Each row was made from one walk, in order. Every step used is in the known rows, and no mark comes twice. Write each row's walk.
Known rows
dure/dulip/medoni/fote/nugumid/supi: [-23.5 -32.7 -34.5  22.2 -18.9  24.9 -14.5  31.6 -12.2   2.7  55.6 -38.8
 -30.6  49.4  19.1 -10.7 -28.4  17.8  27.3  -8.2  40.4 -21.7]
nugumid/supi/dure/dulip/medoni/fote: [-46.8 -20.7  -6.9 -11.1 -26.4  19.4 -10.3  25.4 -13.1  15.1  31.5 -16.4
 -14.7  27.6   8.1 -10.5 -29.5  13.6 -18.5 -13.6   8.6 -16.8]
fiso/pomo: [  9.6   6.7   9.9 -28.1   7.3 -23.3   8.7 -12.1  21.0  30.9 -21.5  24.8
  33.8   1.4  39.5  45.4  50.5  -2.8   3.8   3.7 -17.6  12.3]
supi/nugumid/fote/medoni: [ 40.7  26.3 -10.4 -27.7  62.3  -2.9  -8.0  -3.4  18.1  -8.9 -15.1  11.5
 -14.5   0.7 -20.7 -12.6 -47.4 -12.0   6.4 -19.2 -19.6 -12.4]
nugumid/supi/dure: [ 10.2  12.6   2.4 -29.4   7.3  -4.8 -16.7  -0.2 -21.7  19.0 -37.0  34.3
  -3.0 -34.2  14.0 -17.0  25.5 -20.7  -9.5   0.3   0.7   9.4]
dure/dulip: [-22.9   8.8   7.1  -5.0  27.4   0.1  18.9   3.3  23.8  33.7   2.2  22.2
  11.8  -2.7  26.0  12.3  -9.3   2.9   6.6  25.6 -14.7  -5.8]
fote/fiso: [  4.2  24.0  10.1  18.8 -13.5 -22.8  26.8 -18.7   0.8   2.1 -11.8  36.7
  11.6 -32.6 -15.2  36.1  29.9  -6.1  -2.0  27.1   7.2  -7.4]
dure/supi/nugumid/fote: [ 53.2  10.3 -29.4  16.5  27.4   3.5   0.0 -16.4  31.3 -16.5 -19.8 -25.9
   8.8  11.4  -0.6 -24.9 -10.3 -28.0  10.1   0.7 -27.2   9.6]
medoni/fote/nugumid: [ 10.4  -6.0  -4.1  -3.8  18.6  -5.0  26.2  17.0  -2.8 -12.1 -15.1 -44.6
 -15.8 -16.6  12.5 -15.7  11.3  -8.8  23.6  -5.4   9.1   0.4]
supi/dure: [ -5.9  11.8  32.5 -33.9  22.3 -17.6  14.4 -10.0 -10.5  22.9 -42.0  22.3
   8.3 -39.4  -7.2  -0.4  10.4 -17.0  -9.9  18.5 -26.8  13.1]
supi/dure/dulip: [-33.8  13.0  26.7 -32.1  22.0  -3.4   2.5  -5.5   3.5  42.1  -0.8  27.7
   4.4 -21.4   5.9 -12.0 -11.5   5.4  -6.8  16.2 -31.9  -5.3]
supi/dure/durebo: [-12.4   2.4  47.2 -11.2  16.5   7.5  14.1 -16.2 -12.2  15.4 -19.3  26.9
  22.4 -37.4  12.5 -27.4  33.3 -10.4  -9.9  25.9 -35.3  -4.6]
durebo/dure/supi/nugumid: [ 38.9   3.5  27.4  -7.0  18.4   3.9   3.8 -21.7   8.9   9.1 -27.4  -4.3
  15.5  -9.2  18.6  11.7 -24.4 -31.8  37.8  49.1  -6.1  46.1]
durebo/dure/dulip/medoni/fote/nugumid/supi: [-40.5 -37.0  -9.1   0.6 -28.1  41.5 -13.4  18.6 -24.5   3.5  45.7 -17.9
 -25.7  30.1  19.9  -1.8 -59.9  16.5  24.0   3.9  38.8  -0.5]
medoni/fote: [ -4.1   3.5   5.3  -9.9  17.4  -8.4  43.5  24.5  18.0  -9.5 -37.1 -28.3
   6.5 -15.9  21.2   8.9  11.9 -18.3 -10.4  -1.5  -7.2   2.8]
pomo/fiso/fote/nugumid/supi/dure/dulip: [-36.1 -18.8   0.2 -13.2  -7.9   3.9 -51.3  31.9 -17.1  -1.1   6.6   8.8
 -20.9  24.2  -8.9 -26.3  -7.8  33.2 -16.5 -31.2  33.5  29.9]
dulip/dure/durebo: [-24.0   0.5  44.5  22.6   1.4   4.6  20.6 -15.7  -6.0  16.1  -6.8  12.3
  15.4 -59.5  14.4 -20.6  14.5  13.3 -11.5  44.0 -32.3 -13.4]
fiso/fote: [-19.8  -3.1  17.2  -4.6  35.8 -10.1  26.7  20.1  11.7  -8.1 -37.7   0.4
  15.3  -4.4   4.9  29.4   5.1 -11.0 -42.9   7.4  -9.4  28.1]
dulip/medoni/fote: [-26.0 -24.7  11.4   6.8  -4.5  -6.0  43.5  23.6   7.2  -5.4 -11.6 -35.8
   6.1  23.0  -2.9  41.3 -17.7  -6.5 -12.9  14.6   5.2   6.8]
dure/dulip/medoni/fote: [-53.6 -24.1   6.2  11.0  -6.4  10.6  33.7  26.4  20.8  12.4  27.9 -32.4
   2.1  42.8  10.9  30.5 -39.5  15.2  -9.7  13.3  -1.1 -12.0]
supi/nugumid: [ 34.7  18.3  28.1 -21.0  42.0  -7.8  10.6  -3.9  16.6  22.4 -39.3  -1.7
  -7.3 -15.3  19.9  -4.4  -7.3 -14.3  40.7  30.6 -31.4  39.2]
pomo/fiso/fote/nugumid/supi/dure: [ -9.4 -18.2   7.2 -17.4  -4.0  -9.8 -41.2  28.4 -33.5 -18.2 -32.0   2.3
 -17.0   8.1 -22.5 -16.6  13.5  11.4 -21.4 -30.3  40.9  50.3]
fote/medoni: [  9.4  11.7   0.5 -18.5  48.7 -25.2  21.4   2.4   4.1  11.3 -13.2  29.5
  12.8  -3.8 -10.2  45.7 -10.4 -22.2  -4.5  13.7  23.0 -18.3]
fote/fiso/pomo: [  8.7  21.7   6.2  -2.7 -35.0 -29.6   6.3 -29.9  13.6  15.6   6.2  46.3
  31.9 -11.0  10.5  55.9  68.4   9.2  -0.5   6.0  -3.6  -8.3]

Which walk is each row?
[ 34.8   0.8 -27.9   5.0  14.1   0.6 -19.7   4.6 -20.6   7.8 -11.0  11.9
 -16.8 -14.1  20.7 -16.1  25.7 -17.8  37.4   2.2  33.9   2.0]
fote/nugumid/supi
[ 61.1  14.9 -41.1   5.9  48.5  -7.7 -10.0 -14.5  23.5 -22.2   6.5 -11.6
   6.3  24.9 -24.3  -1.9 -34.4 -30.5   2.9 -12.7   3.7 -21.8]
dure/supi/nugumid/fote/medoni
[  4.6 -35.1 -29.9  19.9 -17.2  11.1  -2.5  28.0 -24.1 -12.8  15.6 -44.2
 -27.1  33.4   6.7   0.3  -4.1  -5.5  23.6  -7.3  45.3  -2.8]
dulip/medoni/fote/nugumid/supi
[  3.7  25.2 -15.1  18.9 -12.4  -8.5  17.8 -21.5   8.4 -24.7 -15.8  35.0
  11.7 -29.3 -33.1   3.5  13.2  -2.3 -34.0  -8.8 -15.4 -28.5]
nugumid/fote/fiso
[-41.3  -7.1 -10.5  -5.9 -90.6   6.5 -31.0  -2.4  -9.3  14.6  73.0  12.9
   3.0  35.5   6.2  23.6  27.5  42.4 -21.4 -38.1  11.6 -32.3]
nugumid/supi/dure/dulip/medoni/fote/fiso/pomo
[-16.8 -26.5  18.3   9.1 -11.2  17.6 -36.7  22.9 -34.6 -26.0 -11.6   6.2
  -4.5   8.7  -6.1 -42.5  34.7  16.5 -22.8 -22.4  32.8  32.2]
pomo/fiso/fote/nugumid/supi/dure/durebo
[-12.4 -39.1   3.8  17.7 -31.0  35.8 -12.7  11.6 -47.2 -13.1  33.8 -34.9
 -19.3  10.9   3.9 -51.1  11.7   6.2  14.5  -9.7  20.6 -18.1]
dulip/medoni/fote/nugumid/supi/dure/durebo
[  1.7  16.3  -0.6  -4.2 -46.6 -21.4  22.0  -7.1  20.0 -10.2   4.9  -0.4
  25.5  -7.6  18.0  41.7  66.8  12.7 -12.2 -24.9  -5.0 -17.2]
medoni/fote/fiso/pomo
[-47.2 -30.4  18.0 -11.5  -7.5  10.7   2.2  11.2 -21.4  17.3  47.8 -42.5
 -25.8  25.5 -21.0 -21.7 -45.6  26.6  17.3  -1.2  -2.7 -14.4]
supi/dure/dulip/medoni/fote/nugumid
[-45.6  -4.8  -8.7  13.7 -69.1  14.1 -11.5   7.4 -20.0   0.7  56.8   4.0
 -16.7  13.3 -17.5   2.0 -10.3  27.6 -21.5 -15.6  22.8 -35.8]
nugumid/supi/dure/dulip/medoni/fote/fiso
[-17.6  12.6  -3.3 -25.5   3.3   8.5 -26.1   3.2  -6.5  37.7   1.5  38.6
  -4.4 -17.5  24.3 -26.7   3.7   0.6  -4.0  -3.3  -4.0  -9.0]
nugumid/supi/dure/dulip
[ 41.1  36.4  -3.1 -12.0 -20.2  -6.9 -21.5 -36.6  26.9  -5.1   1.9  25.1
   6.1  -2.9   2.2  -1.3  31.5  18.5   5.6 -28.4 -48.8  -2.6]
supi/nugumid/fote/fiso/pomo
[ 33.6  20.9   2.8 -16.3  43.0   7.2   1.0  -7.0  25.5  -4.7 -39.9  -0.1
 -11.2 -12.1   4.5 -36.5 -24.7  -9.5   9.0  -4.6 -55.0  18.8]
supi/nugumid/fote
[ 32.6  27.7 -12.3  48.7 -34.0  -8.8 -15.0 -43.9   5.3 -25.0  16.5 -12.1
  -4.2 -41.4 -44.0 -30.6 -15.1  13.1  -2.1   6.1 -29.6 -20.3]
dulip/dure/supi/nugumid/fote/fiso
[ 34.9  22.1  -4.9  23.0 -23.3  13.0  -4.7 -43.9   8.3 -30.5  -2.0  15.2
  11.5 -20.1 -28.3  -6.3 -25.3 -16.5   0.7  11.9 -13.6   6.7]
durebo/dure/supi/nugumid/fote/fiso
[-37.7 -33.5  -3.1  15.8  -3.5  14.4  17.1  19.6   0.3  10.1  50.2 -50.7
 -18.1  43.0  -1.5   4.5 -45.7  22.6  29.1   9.6  14.9 -15.5]
dure/dulip/medoni/fote/nugumid
[-22.0 -24.3  -7.4  -3.5 -12.2  16.6 -44.2  -2.6 -39.3  37.1  52.9  10.3
 -28.3  24.7 -10.5 -19.3 -33.5  18.2  30.4  10.7  21.7  -9.8]
fote/nugumid/supi/dure/dulip/medoni
[-15.4 -22.5  16.4   4.2  18.8 -19.8   3.0  26.8  -3.4 -23.3 -34.9 -13.4
   0.0  22.2 -24.2  23.7   3.8  13.2 -10.6  -1.5  31.5  51.5]
pomo/fiso/fote/nugumid
[ 53.3  27.2 -30.7  43.0 -13.6  -1.4  -2.8 -33.7  21.7 -31.9   6.0  -7.5
   7.9  -1.8 -28.2 -15.2   5.8 -15.1   5.8   2.6 -11.4 -13.3]
dure/supi/nugumid/fote/fiso
[ 59.5  23.6 -31.6  24.9 -35.1 -10.6 -23.7 -46.6  32.1 -18.1  23.6   2.8
  26.3  20.3  -3.7   6.5  45.1   2.7   8.0 -22.9 -22.5 -12.6]
dure/supi/nugumid/fote/fiso/pomo
[-14.0   0.7   2.4 -15.7  56.2 -19.5  20.8  23.8   4.3 -13.7 -11.8  12.7
  13.1   6.6 -20.7  52.9 -20.1 -13.9 -44.4  -7.1  24.4  -3.8]
fiso/fote/medoni
[ 12.0 -12.7 -24.9   7.5  23.0   6.4 -20.8  25.4 -19.4 -16.6 -11.5  -9.3
 -15.3   2.5  14.4 -10.5  18.2  -7.7  -5.3 -15.6  32.7  18.4]
fiso/fote/nugumid/supi
[ -3.7  17.4   1.3  15.7 -25.2 -17.1  43.1   4.5   9.5 -22.0 -10.5  -6.1
   6.5 -31.6  -6.3  20.1  31.4  -0.9 -12.8  -1.0   5.7 -16.5]
medoni/fote/fiso
[ 35.7   5.9   0.0  -2.1  19.6  17.6  -4.4 -26.5  15.8 -18.3 -29.8  -4.8
  13.8  -6.4  -0.5 -16.5 -39.8 -26.6   4.9  10.4 -28.3  26.6]
durebo/dure/supi/nugumid/fote
